Every row comes from one small tree of marks. The marks that hang from a mark follow it in brackets, in the order of their numbers. Every link used is in the known rows. Which tree was each row made from?
Known rows:
Q923(Q420(Q46) Q554 Q599): [ 0.91  0.51  0.88  0.46 -0.03  0.20 -2.20 -1.37  0.90 -1.02  0.26 -3.56
  1.49 -1.52  6.61  1.92 -2.51  0.19 -0.15  0.14 -0.21  0.53 -1.22  0.11]
Q46(Q420): [ 0.08  0.37  0.86  1.84 -1.16  0.32 -1.54 -0.44  0.09 -0.43  0.42 -3.33
  0.37  0.24  2.85  1.64 -1.42  1.15 -1.30  0.32  0.38 -0.27 -1.11  0.69]
Q128(Q46 Q923): [ 0.09  0.06  0.50  2.11  0.51 -0.20 -0.90  0.50  0.00  0.20 -0.02 -2.97
  0.73  0.23  2.56  0.47 -1.50  2.11 -0.88  0.81 -0.32  0.98 -1.36  2.46]
Q46(Q420(Q923(Q599)) Q430 Q554): [ 0.12 -0.27  1.17 -0.62  0.98  0.97 -1.41 -2.37 -1.22 -0.71 -0.17 -3.84
  0.94 -1.26  5.23  0.53 -1.41  0.63 -0.96  0.17 -0.35 -0.08 -1.04  1.10]
Q128(Q923): [ 0.46  0.48  0.48  1.94  0.61  0.25 -0.71  0.48  0.14  0.12 -0.03 -2.75
  0.82  0.52  2.32  0.83 -1.18  1.60 -0.10  1.12 -0.11  0.47 -1.38  2.10]
Q599(Q46(Q420 Q430 Q554) Q923): [ 0.78 -1.00  1.37  0.20 -1.29  0.07 -0.93 -1.76 -1.26 -0.52  0.44 -3.64
  0.45 -1.32  3.60  0.41 -1.27  2.52 -1.76  0.60 -0.11  0.29 -1.59  0.72]
Q599(Q46(Q554)): [ 0.97 -1.02  0.89 -0.76 -0.89  0.47 -0.79  0.60 -0.21 -0.35 -0.25 -3.17
  0.52 -0.39  1.29 -0.26 -1.47  2.51 -1.28  1.58 -0.15 -0.17 -1.65  0.10]
Q923(Q420(Q46) Q554): [-0.07  0.54  0.95  1.05 -1.47  0.17 -2.27 -0.26  0.60 -0.56  0.17 -2.94
  0.87 -1.55  5.05  1.62 -2.93  1.06 -0.23  0.64 -0.24  0.46 -1.28 -0.10]
Q420(Q46(Q430 Q554(Q923(Q599)))): [ 0.65  0.55  0.79 -0.15  1.19  0.08 -1.72 -1.55 -0.68  0.22  0.11 -3.51
  0.87 -2.53  5.38  0.73 -0.69  2.58  0.25  1.36 -0.54  0.90 -1.20 -0.21]
Q46(Q420 Q430 Q554): [ 0.16 -0.20  1.47  0.40 -0.56  0.46 -1.37 -1.00 -1.28 -0.08  0.28 -3.06
  0.55 -0.81  3.12  0.25 -1.29  1.84 -0.89  0.91 -0.20  0.04 -1.18  0.57]
Q554(Q923(Q599(Q46(Q420 Q430)))): [ 2.05  0.87  0.74  1.23 -1.53 -0.29 -1.36 -2.23 -0.48 -0.31  1.14 -4.15
  1.06  0.73  5.98  1.70 -0.40  2.00 -0.84  0.57  0.38 -0.04 -1.41  1.26]
Q103(Q46(Q430)): [-0.87  0.81  0.94  0.73 -0.52  0.47 -1.17 -0.70 -0.50 -0.06 -0.19 -2.10
  0.83 -1.70  1.19 -0.20 -1.81  1.44 -0.57  1.22 -0.98  0.71 -0.97  2.37]
Q599(Q923): [-0.30 -0.55  0.63  1.93  0.42  0.28 -1.29 -0.97 -0.59 -0.44  0.42 -2.84
  0.44 -1.87  1.45  1.70 -1.06  1.81 -1.44  0.26 -0.14  0.57 -1.32  0.71]
Q420(Q46(Q554) Q923(Q599)): [-0.62 -0.22  0.30 -1.46  2.48  1.01 -1.64 -1.14  0.36 -0.77 -1.09 -3.93
  0.74 -2.86  5.05  0.69 -1.71  0.83 -0.54  0.72 -0.63  0.39 -1.03 -0.22]
Q420(Q46(Q430) Q923(Q554)): [-1.99  1.07  0.51  1.29 -2.42  0.64 -2.03 -0.90 -0.41 -0.45 -0.73 -2.66
  0.46 -1.18  5.50  1.34 -2.67  0.49 -0.32  0.33 -1.05  0.75 -0.94  1.57]
Q599(Q46(Q430) Q923(Q420 Q554)): [ 1.10 -0.64  1.41  1.15 -2.95 -0.13 -1.32 -1.68 -1.00 -0.81  0.93 -2.95
  1.20 -1.12  4.53  1.04 -2.50  1.75 -1.16  0.42 -0.35  0.59 -1.77  1.34]
Q599(Q46(Q420 Q554)): [ 0.93 -0.68  1.04 -0.39 -1.42  0.38 -1.02 -0.12 -0.01 -0.55 -0.03 -3.76
  0.32  0.20  2.70  0.33 -1.44  2.17 -1.65  1.07  0.30 -0.48 -1.54  0.12]
Q420(Q46(Q554)): [-0.47 -0.13  0.73 -0.29  0.72  0.46 -1.57  0.38  0.24 -0.06 -0.59 -3.04
  0.33 -2.41  2.61  0.37 -1.55  2.26 -0.44  1.45 -0.44  0.50 -1.19 -0.76]
Q128(Q46): [-0.37 -0.35  0.69  1.55 -0.78 -0.04 -1.49  0.33 -0.31 -0.14  0.21 -2.87
  0.54 -0.67  1.54  0.64 -1.68  2.02 -1.61  0.59 -0.32  0.59 -1.20  1.09]
Q420(Q46 Q923): [-1.51  0.68  0.22  0.62 -0.36  0.70 -1.78 -0.13  0.52 -0.40 -0.76 -3.32
  0.38 -1.96  4.07  1.12 -2.27  1.06 -0.50  0.93 -0.49  0.33 -0.97  0.38]
Q554(Q923(Q420)): [ 1.58  0.29  0.89  1.31  0.11 -0.01 -1.93 -0.97 -0.45  0.11  1.18 -3.41
  0.96 -1.52  3.60  1.58 -1.16  2.83 -0.37  1.35  0.39 -0.06 -1.45 -0.11]
Q923(Q554): [-0.64  0.18  0.56  2.06 -2.13  0.54 -1.71 -0.15 -0.30 -0.51 -0.09 -2.31
  0.42  0.58  1.84  1.93 -1.70  0.80 -1.25  0.08 -0.25  0.26 -1.27  1.25]
Q923(Q599(Q46)): [ 1.68 -0.22  0.54  0.12 -0.61  0.20 -0.81 -0.45  0.48 -0.88  0.28 -3.61
  1.26  0.45  3.26  0.73 -1.30  0.93 -1.05  0.73  0.02 -0.08 -1.45  0.98]

Write each row's tree:
[ 0.30 -0.98  1.16 -0.03  2.00  0.20 -1.75 -1.14 -0.14 -0.43  0.27 -3.52
  0.79 -4.50  3.92  0.85 -2.03  2.57 -0.69  1.02 -0.22  0.78 -1.44 -1.13]  Q599(Q923(Q420(Q46(Q554))))
[-0.40  0.79  0.83  1.41 -1.83  0.72 -1.81 -2.70 -0.84 -1.02  0.09 -3.45
  0.94  0.54  6.26  2.08 -1.89 -0.63 -1.16 -0.81 -0.31  0.07 -0.95  2.43]  Q46(Q420(Q923(Q554 Q599)) Q430)
[ 0.74 -0.78  0.59  0.16  1.87  0.03 -1.70 -1.35 -0.90  0.01  0.20 -3.73
  0.63 -1.64  3.08  0.95 -0.45  2.91 -1.60  0.56 -0.18  0.72 -1.36  0.31]  Q128(Q46(Q554(Q923(Q599))))
[ 1.60  0.32  0.94 -0.17  1.45  0.07 -1.75 -0.96  1.08 -0.77  0.56 -3.89
  1.71 -2.53  6.05  0.88 -2.28  0.87  0.22  0.95 -0.08  0.32 -1.19 -0.49]  Q923(Q420(Q46) Q599)
[ 0.29 -0.49  1.20 -0.72 -2.01  0.64 -1.03 -0.99 -0.93 -0.57 -0.22 -3.69
  0.53 -0.26  4.22 -0.21 -1.91  1.75 -1.32  1.07 -0.26 -0.38 -1.39  1.10]  Q599(Q46(Q420(Q923) Q430 Q554))
[ 2.14 -0.82  1.07 -0.76 -0.36  0.13 -1.31 -0.42 -0.46 -0.11  0.56 -3.77
  0.79 -1.30  3.18  0.23 -1.28  3.60 -0.88  1.93  0.28 -0.28 -1.81 -0.55]  Q599(Q46(Q554(Q923(Q420))))
[ 0.13 -0.78  0.68  0.64  0.71  0.01 -1.78 -0.55 -1.13  0.34  0.15 -3.28
  0.24 -1.58  1.90  0.72 -0.72  3.61 -1.71  0.94 -0.18  0.63 -1.39  0.16]  Q128(Q46(Q554(Q923)))
[ 1.91 -0.40  1.24 -0.71 -0.52  0.25 -0.86 -1.51 -0.46 -0.76  0.33 -3.95
  1.23  0.16  4.75  0.14 -1.20  1.22 -1.00  0.67 -0.06 -0.10 -1.40  0.89]  Q923(Q599(Q46(Q420 Q430 Q554)))
[-0.35  0.18  1.10 -0.14 -0.02  0.31 -1.46  0.00 -0.51  0.18 -0.33 -2.73
  0.60 -2.42  3.29 -0.25 -1.71  2.34  0.07  1.68 -0.84  0.79 -1.13 -0.09]  Q420(Q46(Q430 Q554))
[ 1.18  0.26  0.78  0.79 -2.75  0.19 -1.13 -1.23 -0.37 -0.92  0.25 -3.01
  1.30  1.37  4.44  1.14 -1.70  0.29 -0.91  0.04 -0.47  0.33 -1.47  2.09]  Q923(Q554 Q599(Q46(Q430)))
[-1.62 -0.03  0.68 -0.82  1.17  1.25 -1.56 -1.45 -0.12 -0.59 -1.11 -3.38
  0.10 -2.39  2.24  0.38 -1.81  1.17 -1.78  0.57 -0.47 -0.03 -0.94  1.29]  Q103(Q46(Q420(Q923) Q554))
[-2.09  0.83  0.09  1.14 -1.59  0.81 -2.15 -0.50  0.37 -0.68 -1.01 -2.97
  0.16 -1.14  4.66  1.96 -2.54  0.45 -0.83  0.14 -0.62  0.48 -1.00  0.92]  Q420(Q46 Q923(Q554))
[ 0.20 -0.65  1.04  1.83 -0.40  0.28 -1.92 -1.61 -0.61 -0.81  0.69 -2.86
  0.83 -2.03  3.33  2.23 -2.07  1.33 -1.38 -0.16 -0.07  0.57 -1.48  0.62]  Q599(Q923(Q420 Q554))
[ 2.88 -1.22  1.29 -1.85  1.34  0.36 -1.03 -0.84  0.26 -0.98  0.47 -4.11
  1.75 -1.51  4.28 -0.27 -1.95  1.68 -0.62  1.33  0.06 -0.32 -1.70 -0.35]  Q923(Q420 Q599(Q46(Q554)))
[ 1.40 -0.03  0.79  1.43  1.10 -0.20 -1.43 -1.13  0.24 -0.58  0.34 -3.53
  1.63  0.17  5.93  1.34 -2.21  0.85 -0.67 -0.13 -0.26  1.04 -1.47  2.49]  Q128(Q46 Q923(Q420 Q554 Q599))
[ 1.79  0.09  0.71  0.42 -1.09  0.15 -1.02 -1.14  0.63 -1.03  0.47 -4.17
  1.08  0.90  4.57  1.24 -1.29  0.65 -1.36  0.26  0.41 -0.35 -1.38  1.00]  Q923(Q599(Q46(Q420)))
[-0.48  0.12  0.55 -0.28  1.52  0.66 -1.55 -1.13 -0.53  0.20 -0.52 -2.86
  0.26 -2.56  0.95  0.47 -0.63  2.96 -1.17  1.37 -0.47  0.50 -1.21  0.82]  Q103(Q46(Q554(Q923)))
[-2.20  0.97  0.42  0.95 -1.31  1.02 -1.92 -1.78  0.23 -0.90 -0.87 -3.06
  0.11 -0.81  3.30  1.78 -2.22  0.07 -1.93 -0.34 -0.43  0.14 -0.85  2.48]  Q103(Q46(Q420(Q923(Q554))))
[ 0.39  0.18  1.35 -0.73  1.28  0.41 -1.61 -1.71 -1.18  0.26  0.19 -2.79
  0.97 -3.46  2.64 -0.39 -1.42  3.09 -0.32  1.85 -0.73  0.62 -1.27  0.99]  Q103(Q46(Q430 Q554(Q923(Q420))))
[ 1.31 -0.63  0.66 -0.26 -0.70  0.24 -1.11 -0.20 -0.58  0.01  0.12 -3.51
  0.38 -0.46  2.22  0.46 -0.69  3.44 -1.20  1.67  0.12 -0.13 -1.71 -0.09]  Q599(Q46(Q554(Q923)))
[ 0.06 -0.32  0.88  1.83 -3.49 -0.01 -1.10 -1.40 -1.13 -0.65  0.41 -2.62
  0.65 -0.08  3.19  1.41 -1.72  1.63 -1.57  0.10 -0.53  0.76 -1.62  2.00]  Q599(Q46(Q430) Q923(Q554))
[ 0.03  0.77  1.33  1.17 -2.09  0.01 -2.17 -0.61 -0.10 -0.37  0.40 -2.65
  1.15 -1.61  5.74  1.06 -3.05  1.12  0.17  0.87 -0.57  0.68 -1.22  0.58]  Q923(Q420(Q46(Q430)) Q554)
[-0.07  0.33  0.49  0.81  0.23  0.80 -1.59 -1.92  0.18 -1.07  0.03 -4.10
  0.77 -0.18  4.99  1.92 -1.52 -0.12 -1.41 -0.33  0.23 -0.37 -0.96  1.25]  Q46(Q420(Q923(Q599)))
[-1.36  0.48  0.51  1.84 -2.12  0.89 -2.04 -1.38 -0.21 -0.93 -0.30 -3.34
  0.13  0.62  4.32  2.52 -2.05  0.05 -1.83 -0.57  0.11 -0.28 -1.04  1.50]  Q46(Q420(Q923(Q554)))
[ 1.84 -0.63  0.89 -0.81  0.23  0.40 -0.98 -1.21  0.26 -0.96  0.10 -4.24
  0.94  0.14  4.15  0.66 -1.11  1.18 -1.48  0.48  0.28 -0.37 -1.47  0.32]  Q923(Q599(Q46(Q420 Q554)))
[ 0.98  0.74  1.20  0.55 -0.67  0.03 -2.07 -1.69  0.18 -0.85  0.51 -3.26
  1.76 -1.61  7.26  1.34 -2.70  0.26  0.28  0.27 -0.55  0.78 -1.18  0.75]  Q923(Q420(Q46(Q430)) Q554 Q599)
[ 0.73 -0.45  1.29 -0.80  1.31  0.32 -1.80  0.08  0.39 -0.24  0.05 -3.40
  0.97 -3.37  4.05  0.02 -2.45  2.33  0.02  1.75 -0.21  0.26 -1.33 -1.26]  Q923(Q420(Q46(Q554)))
[-1.46  0.35  0.90  2.00 -2.96  0.20 -2.02 -1.58 -1.13 -0.50  0.02 -3.15
  0.37  0.11  4.92  1.43 -2.45  0.75 -1.96 -0.53 -0.52  0.52 -0.98  2.46]  Q128(Q46(Q420(Q923(Q554)) Q430))
[ 0.54 -0.44  0.80  1.48 -1.96 -0.07 -1.09 -1.31 -0.02 -0.83  0.64 -3.85
  0.31 -0.37  3.41  1.64 -1.35  1.85 -2.14  0.12  0.41  0.03 -1.55  0.75]  Q599(Q46(Q420) Q923)
[-0.33 -0.14  0.90  1.62 -0.51  0.06 -2.17 -1.45  0.06 -0.73  0.37 -3.11
  0.70 -2.79  4.93  2.29 -2.46  1.47 -0.90  0.06 -0.22  0.93 -1.38 -0.03]  Q599(Q923(Q420(Q46) Q554))
[-1.14  1.07  0.39  0.69 -1.04  0.66 -1.92 -1.93 -0.15 -0.84 -0.66 -3.20
  1.03 -1.16  6.84  1.65 -2.36 -0.33 -0.21 -0.14 -0.99  0.83 -0.90  1.65]  Q420(Q46(Q430) Q923(Q554 Q599))
[ 1.00  0.65  0.97  1.98  0.51 -0.45 -0.94 -1.54 -0.32 -0.15  0.56 -3.77
  1.34  0.75  6.11  0.76 -1.29  0.99 -0.64  0.02 -0.21  1.02 -1.15  3.21]  Q128(Q46(Q420 Q430) Q923(Q599))
[-0.67  0.62  0.13  0.09  0.94  0.72 -1.69 -1.11  0.80 -0.81 -0.64 -3.84
  0.88 -2.01  5.60  1.35 -1.98  0.25 -0.40  0.38 -0.47  0.36 -0.91  0.54]  Q420(Q46 Q923(Q599))
[ 2.18 -0.54  1.45 -0.62 -1.24 -0.02 -1.18 -0.79 -1.24  0.11  0.82 -3.47
  1.15 -1.36  3.93 -0.40 -1.43  3.64 -0.37  2.15 -0.11  0.00 -1.78  0.08]  Q599(Q46(Q430 Q554(Q923(Q420))))
[-0.76  1.12  1.12  1.08 -1.11  0.35 -1.39 -1.41 -0.26 -0.23  0.09 -2.70
  0.63 -1.16  2.65  0.36 -1.80  1.10 -0.99  0.69 -0.56  0.40 -0.85  2.38]  Q103(Q46(Q420 Q430))
[-1.41  0.91  0.61  0.71 -1.04  0.53 -1.65 -0.54 -0.24 -0.19 -0.48 -2.97
  0.65 -2.10  4.86  0.52 -2.42  1.12  0.03  1.13 -0.87  0.57 -0.93  1.09]  Q420(Q46(Q430) Q923)
[-1.22  0.79  0.96  1.94 -2.95  0.70 -1.89 -1.84 -1.06 -0.63 -0.03 -2.97
  0.45  0.58  5.09  1.84 -2.18  0.12 -1.24 -0.35 -0.35  0.03 -0.98  2.26]  Q46(Q420(Q923(Q554)) Q430)
[ 1.13  0.01  0.42  0.73 -2.00  0.33 -1.22 -0.90  0.30 -1.13 -0.03 -3.30
  1.04  1.45  3.99  1.68 -1.62  0.28 -1.39 -0.11 -0.14  0.08 -1.50  1.59]  Q923(Q554 Q599(Q46))
